Each row was made from one path, in order. Every step used is in the known rows, and no mark comes twice. Write each row's path.
In the rows, 128 means zero.
Known rows:
nezi-bifu-vovas: [137 174 134 151 165 121 142 128 120 184 134  89 148 133 145 137 150 120
  80 122 132 108  87 120 132  44  96 142 218 168 170 129 147 119 141 127
 129  95 105 130 120]
vovas-tilar: [129 175 111 145 120  93 143 123 121  67  89 169 124 106 117 112 158 111
 128 112 166 123 122 121 110  97 119 146 141 156 128 133 127 134 111 139
 124  96 113 107 103]
golo-neze: [121 151 156 138 148 138 156  91 161  96 107 125 132 134  90 122 172 101
 112 112 127  95 107 138 122 104 125 135 110 131  92 124 128 120 138 138
 162  99 113 133 117]
zivem-gedale-pagelot: [128 111   4 151 131 145 144 151 148 144 113 172 128 140  81  98 159  96
 127 157 150 105 137 140 123 108 133 150 108 144 184 140 140 160 191 157
 122 119 130 144 145]
gedale-nezi-bifu-vovas: [114 142  77 135 148 102 160 129 168 153 131 108 148 129 132 147 156 101
  94 135 127 114  89 125 133  80 111 145 207 141 157 145 159  88 149 134
 129  91 123 130 119]
zivem-gedale-timek: [124 123  46 145 155  99 145 139 124 118 133 199 134 132  90  97 151  95
 127 158 168 122 153 140 110  87 149 144 106 139 166 132 127 158 163 155
 130 108 103 140 124]
vugul-gedale-pagelot: [133  77 108 150 134 159 129 162 145 167 111 148 156 160 105 115 166 108
 145 146 140 100 134 138 136  97 143 153  75 157 168 154 153 120 216 145
 143 142 135 158 135]
tibe-golo: [127 108 126 177 130 133 161  97 105 162 105 156 138 126  99 123 166 104
 122 101 163 105 101 116 105 168 138 142 100 118 107 132 113 111 145 138
 131 124  81 123 161]
tibe-golo-neze-zivem-gedale-timek: [117 154 164 186 155 145 176 112 138 161 105 201 139 140  62 112 185  89
 114 125 176  87 111 122  95 157 166 135  68  99 154 135 119 123 181 140
 189 119  85 136 145]
legus-golo-neze-tipek: [127 178 171 161 144 167 161  89 104 150  95  76 151 111 112 123 198  90
 124 118 160 108 101 133 109 104 140 129  53 118  77 109 124  98 176 129
 144 106 116 146 177]
tasameb-pagelot-gedale-tibe-golo: [130  50  87 180 134 147 136 137 160 138 102 154 124 159 105 111 179 108
 101 121 150 117  98 128  97 132 135 157  58 127 156 140 123 127 160 138
 140  85  84 137 156]
pagelot-gedale-zivem-neze: [137 125 152 121 143 163 161 155 166  85 120 176 116 129  69  93 163 119
 108 115 145  98 151 136 106 115 153 126  70 134 168 141 113 130 204 157
 153  74 135 116 158]
golo-tibe-gedale-nezi-bifu-vovas-tilar: [103 168  97 171 141 115 196 141 136 150 113 190 134 137  97 113 178  99
 107 112 131 107 109 117 102  87 103 122 214 148 159 157 144  92 125 137
 156 100 133 122 105]
neze-golo: [131 106 197 164 156 141 144 102 114 151 102 109 129 115 119 124 191 107
 133 121 149 115 115 118 120 121 145 135 123  99 124 126 135 125 164 115
 132  94 100 131 153]
zivem-neze-golo-tibe: [130  99 178 166 142 161 172 103 124 118  89 145 107 148  61 118 236  92
 116 136 131 101 109 125 108 116 140 116  86  90  87 117 126 102 189 142
 163  75 118 154 159]
pimi-tasameb-pagelot-gedale-vugul: [156 112 120 163 144 106 139 155 140 122 115 100 122 149 108 116 154 128
 113 122 149 116 106 115 133 141 127 140 108 170 146 134 103 121 131 128
 142  97 104 139 111]
timek-tipek: [138 137 112 135 148 139 153 109 126 140 112  99 120 117 135 124 168 106
 129 123 119 116 118 136 133  96 145 166 166 144 118 123  87 112 160 120
 109 115 117 166 166]
bifu-vovas: [135 178 192 140 148 129 128 116 139 151 138 120 139 124 128 118 127 112
 101 122 146  97  91 119 116 100  98 148 150 157 146 145 134 162 123 139
 139  93 103 121 118]
tasameb-pagelot-gedale-vugul: [138  98  99 150 149 133 120 146 157 118 110 172 127 150 123 110 167 126
 102 132 138 113 102 137 120 117 124 163  73 145 169 146 115 129 145 127
 140  84 113 146 136]
legus-golo-tibe-gedale-nezi-bifu-vovas: [112 141  64 175 146 144 185 136 107 217 116 125 157 125  94 120 162  90
 113 111 149 114  94 120  91  92 124 104 139 130 127 142 133  83 174 130
 143  99 117 119 182]
legus-golo-tibe-gedale-zivem-neze: [120 125  79 168 134 171 189 137  99 173 103 159 139 139  55 100 184  94
 132 113 153 106 124 128  74 121 143  97  69 115 101 135 113  94 213 148
 144 100 131 120 201]
gedale-nezi-bifu: [112 104  29 134 145  98 170 124 162 132 116 113 143 130 125 149 180 103
 108 129 119 122 110 133 135  95 128 138 197 129 142 136 156  64 159 132
 115  98 131 132 127]
neze-golo-tibe-gedale-vugul: [120  97 212 192 171 152 182 117 100 175 105 178 124 143  98 111 216 104
 133 118 136 106 123 120 110 133 127 122 138  93 131 141 136  95 157 113
 164 113 122 139 146]
golo-tibe-gedale-nezi: [100 104  80 162 141 129 197 126 146 140 112 187 128 140  80 110 191  98
 129 108 115 104 129 129 102 143 126 113 165 122 132 155 136  88 138 138
 144 109 136 129 122]
gedale-pagelot: [140  95  41 149 119 142 131 136 148 147 100 126 144 153  96 120 206 104
 127 143 140  94 102 133 130 108 121 159 104 138 161 141 147 129 194 143
 129 125 146 156 134]
timek-gedale-nezi: [122  94 125 129 130 126 153 124 209 102 136 166 118 115  92 129 156 108
 125 112 135 122 129 143 128 121 152 144 149 135 145 155 131  98 171 120
 124  86 102 142 143]
bifu-vovas-tilar: [133 222 190 146 129 106 128 125 131 110 118 154 133 110 127 110 121 109
 105 122 171 106  90 111 108  79  92 156 156 171 150 147 133 168 103 142
 145  86 101 108  98]
vovas-bifu: [134 119 181 159 130 109 142 114  88 119 113 140 135 134 135 120 157 116
 112 110 142 122 124 123 136  57 134 130 179 161 139 148 129 113 154 131
 105  93  95 124 116]
tasameb-pagelot: [132 110  61 153 130 124 118 121 145 128 103 121 134 150 125 122 174 120
 116 134 133 115  88 131 112 112 126 162 111 141 133 136 122 144 149 129
 111  87 103 150 133]
tibe-gedale: [116 156 141 144 144 151 143 129 135 150 121 171 131 109 101 107 156 114
 135 105 144 109 138 136 109 139 134 119 129 158 169 143 122 108 130 134
 121 120 105 138 129]
pimi-tasameb-pagelot-gedale-tibe-golo: [148  74 107 191 130 118 155 147 138 141 108  91 121 158  91 116 163 113
 113 112 161 118 102 106 114 156 138 136  93 154 133 130 106 119 144 137
 143  99  77 131 132]

Which path is each row?
[115 127 124 162 142 160 201 139 128 134 114 202 120 163  58  95 200 108
 124 113 120  90 143 130  88 128 126 109 141 125 133 148 124 106 184 152
 154 106 146 131 137]  golo-tibe-gedale-zivem-neze
[121 166 161 185 156 154 181 111 137 173 104 188 134 137  70 113 186  84
 117 129 168  90 110 124 101 142 175 150  84 103 150 131  97 116 194 132
 183 125  86 159 163]  tibe-golo-neze-zivem-gedale-timek-tipek
[126 101 173 139 155 151 158 162 136 141 131 163 151 156 115 107 129 124
 146 128 138 105 167 134 116 104 150 140 110 147 149 158 142 128 218 145
 135 127 131 118 138]  vugul-gedale-zivem
[116 164 147 141 146 156 164 148 139 149 131 185 136 130  95  98 152 121
 140 110 144 101 154 134  97 136 138 124 141 148 181 155 125 118 178 142
 121 123 129 124 138]  tibe-gedale-zivem
[118 150 127 146 149 122 135 137 125 148 130 199 148 126  95 104 182 105
 137 130 164 113 138 138 103 105 147 131 100 152 182 144 124 107 148 140
 135 126 107 160 112]  tibe-gedale-timek
[119 120  71 174 141 157 190 137  90 190 108 148 148 132  78 100 168 101
 137 101 153 111 127 124  78 122 140 102 100 117 111 141 118 106 199 136
 135 110 127 105 193]  legus-golo-tibe-gedale-zivem
[117  61 183 193 154 157 184 105 158 144  99 155 122 169  83 128 209  88
 111 114 147  93 111 124  95 168 128 132  87  91 120 129 151  89 170 141
 177 117  94 119 141]  gedale-tibe-golo-neze-zivem
[122  28 169 156 160 147 151 147 145 137 123 149 135 166 121 120 154 105
 138 133 132 118 159 141 120 107 130 135  92 143 129 143 163 101 178 147
 141 127 108 127 128]  vugul-gedale-tibe
[133  36 169 181 139 152 163 116 170 138 131 176 110 149  85 124 176 102
 117 102 152 118 128 135 107 134 137 144 115 125 130 140 134 101 176 128
 138 107  66 137 164]  timek-gedale-tibe-golo
[132  46 143 146 156 144 153 141 164 101 118 149 114 130 103 107 168 109
 106 106 140 117 147 136 113 118 129 127  93 134 163 134 140 115 144 144
 146  86 109 108 138]  pagelot-gedale-tibe
[129 148 153 153 185 144 161 155 152 148 119 205 113 130 106 107 161 121
 119 139 146  96 159 132 116 167 140 127 131 119 221 147 141 130 170 125
 152 106 134 115 128]  neze-zivem-gedale-vugul
[115 115 112 169 150 142 186 124 117 152 112 178 126 140  86 102 188 110
 125  98 119 101 133 127 100 130 120 112 160 135 133 144 126 110 131 135
 144 113 127 128 124]  golo-tibe-gedale
[121  96  51 139 129 126 128 143 189 110 106 144 130 133 109 115 164 113
 108 129 136 119  99 134 113 122 146 157  85 135 166 152 120 126 157 132
 130  69 109 141 140]  tasameb-pagelot-gedale-nezi
[123  93 160 195 148 166 173 126 111 193  94 151 131 146  82 108 232  96
 138 122 138  99 113 116 109 119 138 126 129  96 152 143 142 114 190 120
 158 113 128 151 153]  neze-golo-tibe-gedale-pagelot
[108  73  94 183 151 146 185 117 148 129 117 192 115 153  72 105 153  78
 114 134 155 111 141 137  99 141 129 133  91 114 118 126 140 129 158 163
 151 117  80 117 152]  zivem-gedale-tibe-golo-neze
[131 107 171 157 144 160 191 128 131 115 106 160 118 168  65 108 215 104
 124 138 135  93 132 124  96 114 143 128 111  88 112 135 131 120 240 150
 156  84 147 129 163]  gedale-zivem-neze-golo-tibe
[115  46 152 187 143 145 181  92 147 130 103 150 126 170  84 128 198  81
 111 116 146 102 106 129  99 148 116 140  85 100  81 124 146  89 153 151
 165 120  85 124 143]  gedale-tibe-golo-neze
[122 121 193 169 143 175 172 111 126 132  94 168 108 141  53 111 231  92
 122 132 135 101 116 127 102 125 145 107  83  99 111 124 122  93 186 142
 164  84 116 161 160]  zivem-neze-golo-tibe-gedale
[125 159 135 152 171 150 157 150 155 149 115 171 113 112  98 104 155 119
 121 127 147  98 158 127 108 159 157 119 139 123 221 142 136 151 174 127
 139  94 121 110 133]  neze-zivem-gedale
[144  89 128 190 133 125 161 138 154 130 103  91 123 164  79 117 168 105
 107 112 157 110  93 110 114 148 137 135  79 150 116 125 107 116 145 139
 166  97  75 135 126]  pimi-tasameb-pagelot-gedale-tibe-golo-neze
[115 121 115 168 150 147 201 139 120 151 119 192 130 156  80  95 184 115
 129 101 120  94 146 126  91 128 123 116 171 127 143 154 129 117 170 141
 144 116 144 117 129]  golo-tibe-gedale-zivem
[123 176 208 143 165 156 161 111 180 118 100 132 127 130  87 122 190 111
 111 110 129  81 117 131 116 136 143 124 116 115 153 133 137 119 162 123
 180  91 125 125 114]  golo-neze-zivem
[147  91 103 149 120 156 130 141 187 140 125 157 125 142  81 119 186 112
 124 124 143 105 116 143 134  92 140 159 120 151 179 151 135 128 211 123
 131 108 115 166 151]  timek-gedale-pagelot
[119 133 162 176 134 146 172  81 130 143  99 155 140 136  78 124 173  92
 112 102 156  93  88 122 107 155 139 140  81 112  82 126 112 107 146 140
 166 120  80 130 151]  tibe-golo-neze
[128 154 121 153 174 127 152 157 148 147 122 192 127 127  93 102 176 111
 124 147 163 102 158 129 103 132 168 127 118 120 232 144 138 151 189 132
 150  99 122 127 120]  neze-zivem-gedale-timek
[118 104 131 172 162 135 189 129 113 149 116 215 125 156  93 106 194 111
 122 110 118  99 133 132 108 140 104 120 152 130 134 149 131  89 126 133
 157 126 139 134 118]  golo-tibe-gedale-vugul
[144 175  93 165 128  86 145 168 157 123 111  83 131 133 113 122 136 118
  96 124 162 124  81 101 128  87 123 144 166 189 171 141 116 124 129 130
 143  75  97 128  97]  pimi-tasameb-pagelot-gedale-nezi-bifu-vovas-tilar
[124 109 210 170 154 171 174 115 122 130  97 193 107 153  60 114 239  93
 119 142 136  98 116 131 108 131 131 114  75  96 111 127 126  77 182 140
 175  94 126 165 157]  zivem-neze-golo-tibe-gedale-vugul
[112 173 183 172 137 151 179 129 140 133  94 175 115 138  65 120 221  83
 102 144 147 106  93 117 103  77 127 116 133 115 138 134 139  80 179 144
 176  72 118 156 142]  zivem-neze-golo-tibe-gedale-nezi-bifu-vovas-tilar
[133  96 122 169 138 164 156 151 156 124  98 161 119 167  79  97 202 116
 105 133 136 102 107 125  94 102 150 146  71 109 157 145 113 143 219 136
 158  58 122 144 166]  tasameb-pagelot-gedale-zivem-neze-golo-tibe
[117 183 176 148 169 160 168 123 182 119 107 161 119 126  77 108 167 104
 111 123 137  86 137 136 112 135 150 121 114 119 170 132 134 141 169 132
 176  91 117 122 121]  golo-neze-zivem-gedale
[129  90 151 143 158 114 130 151 121 142 131 175 162 153 114 113 158 108
 144 147 158 118 150 139 122  74 159 146  70 153 150 147 140 119 188 144
 150 130 110 155 113]  vugul-gedale-timek
[124 115 182 171 146 157 166 118 121 130 100 184 118 152  48 110 250  85
 124 148 148 103 115 129  99 103 152 114  65  98 120 125 123  94 198 146
 174  88 116 176 150]  zivem-neze-golo-tibe-gedale-timek
[105 181  33 144 143  98 168 150 158 120 125 179 129 113 110 115 118  92
 103 150 156 125 127 129 119  72 120 143 195 155 181 144 149 132 141 150
 126  89 111 113 120]  zivem-gedale-nezi-bifu-vovas-tilar
[132 162 121 151 177 136 156 156 147 158 121 179 121 123 102 103 177 107
 127 152 154 104 155 132 109 118 176 143 135 123 230 140 116 144 201 124
 145 104 123 150 139]  neze-zivem-gedale-timek-tipek
[124  86 213 160 155 174 181 156 129 141 115 176 136 176  78 104 177 109
 140 141 133  98 159 130 107  99 158 126  82 115 124 150 141 113 252 149
 167 109 136 137 157]  vugul-gedale-zivem-neze-golo-tibe
[110 100 148 193 155 160 190 109 132 132 113 177 116 152  94 105 184  77
 115 140 157 109 144 136 103 139 128 144  95 113 125 120 145 123 160 158
 148 124  89 140 146]  zivem-gedale-tibe-golo-neze-tipek
[121 102  70 177 133 154 179 140 128 170 103 180 134 160  72 101 215 102
 128 116 122  90 120 129 107 121 117 126 142 134 158 152 136 112 168 140
 150 127 148 148 128]  golo-tibe-gedale-pagelot
[120 148 134 190 138 174 176 119 154 177  92 183 136 145  56 113 191  88
 114 124 166  76 101 121 103 171 156 139  70 102 165 139 126 126 199 140
 185 125 101 138 159]  tibe-golo-neze-zivem-gedale-pagelot
[115 160 175 185 151 163 181 107 145 162 100 182 130 129  65 113 168  95
 112 109 162  85 113 120  98 178 158 128  83 103 146 133 117 124 170 136
 179 114  84 122 154]  tibe-golo-neze-zivem-gedale
[117  96 101 120 140 125 155 139 185  92 118 156 126  99  97 113 151 107
 114 108 138 116 135 135 124 135 153 132 102 131 166 149 128 105 145 139
 141  79 122 113 139]  pagelot-gedale-nezi
[125  72 202 175 162 171 175 133 175 130 105 171 116 137  75 108 187 100
  99  96 154  96 131 127 100 160 148 123  62 106 173 136 133 103 166 138
 189  93  95 106 151]  pagelot-gedale-tibe-golo-neze-zivem
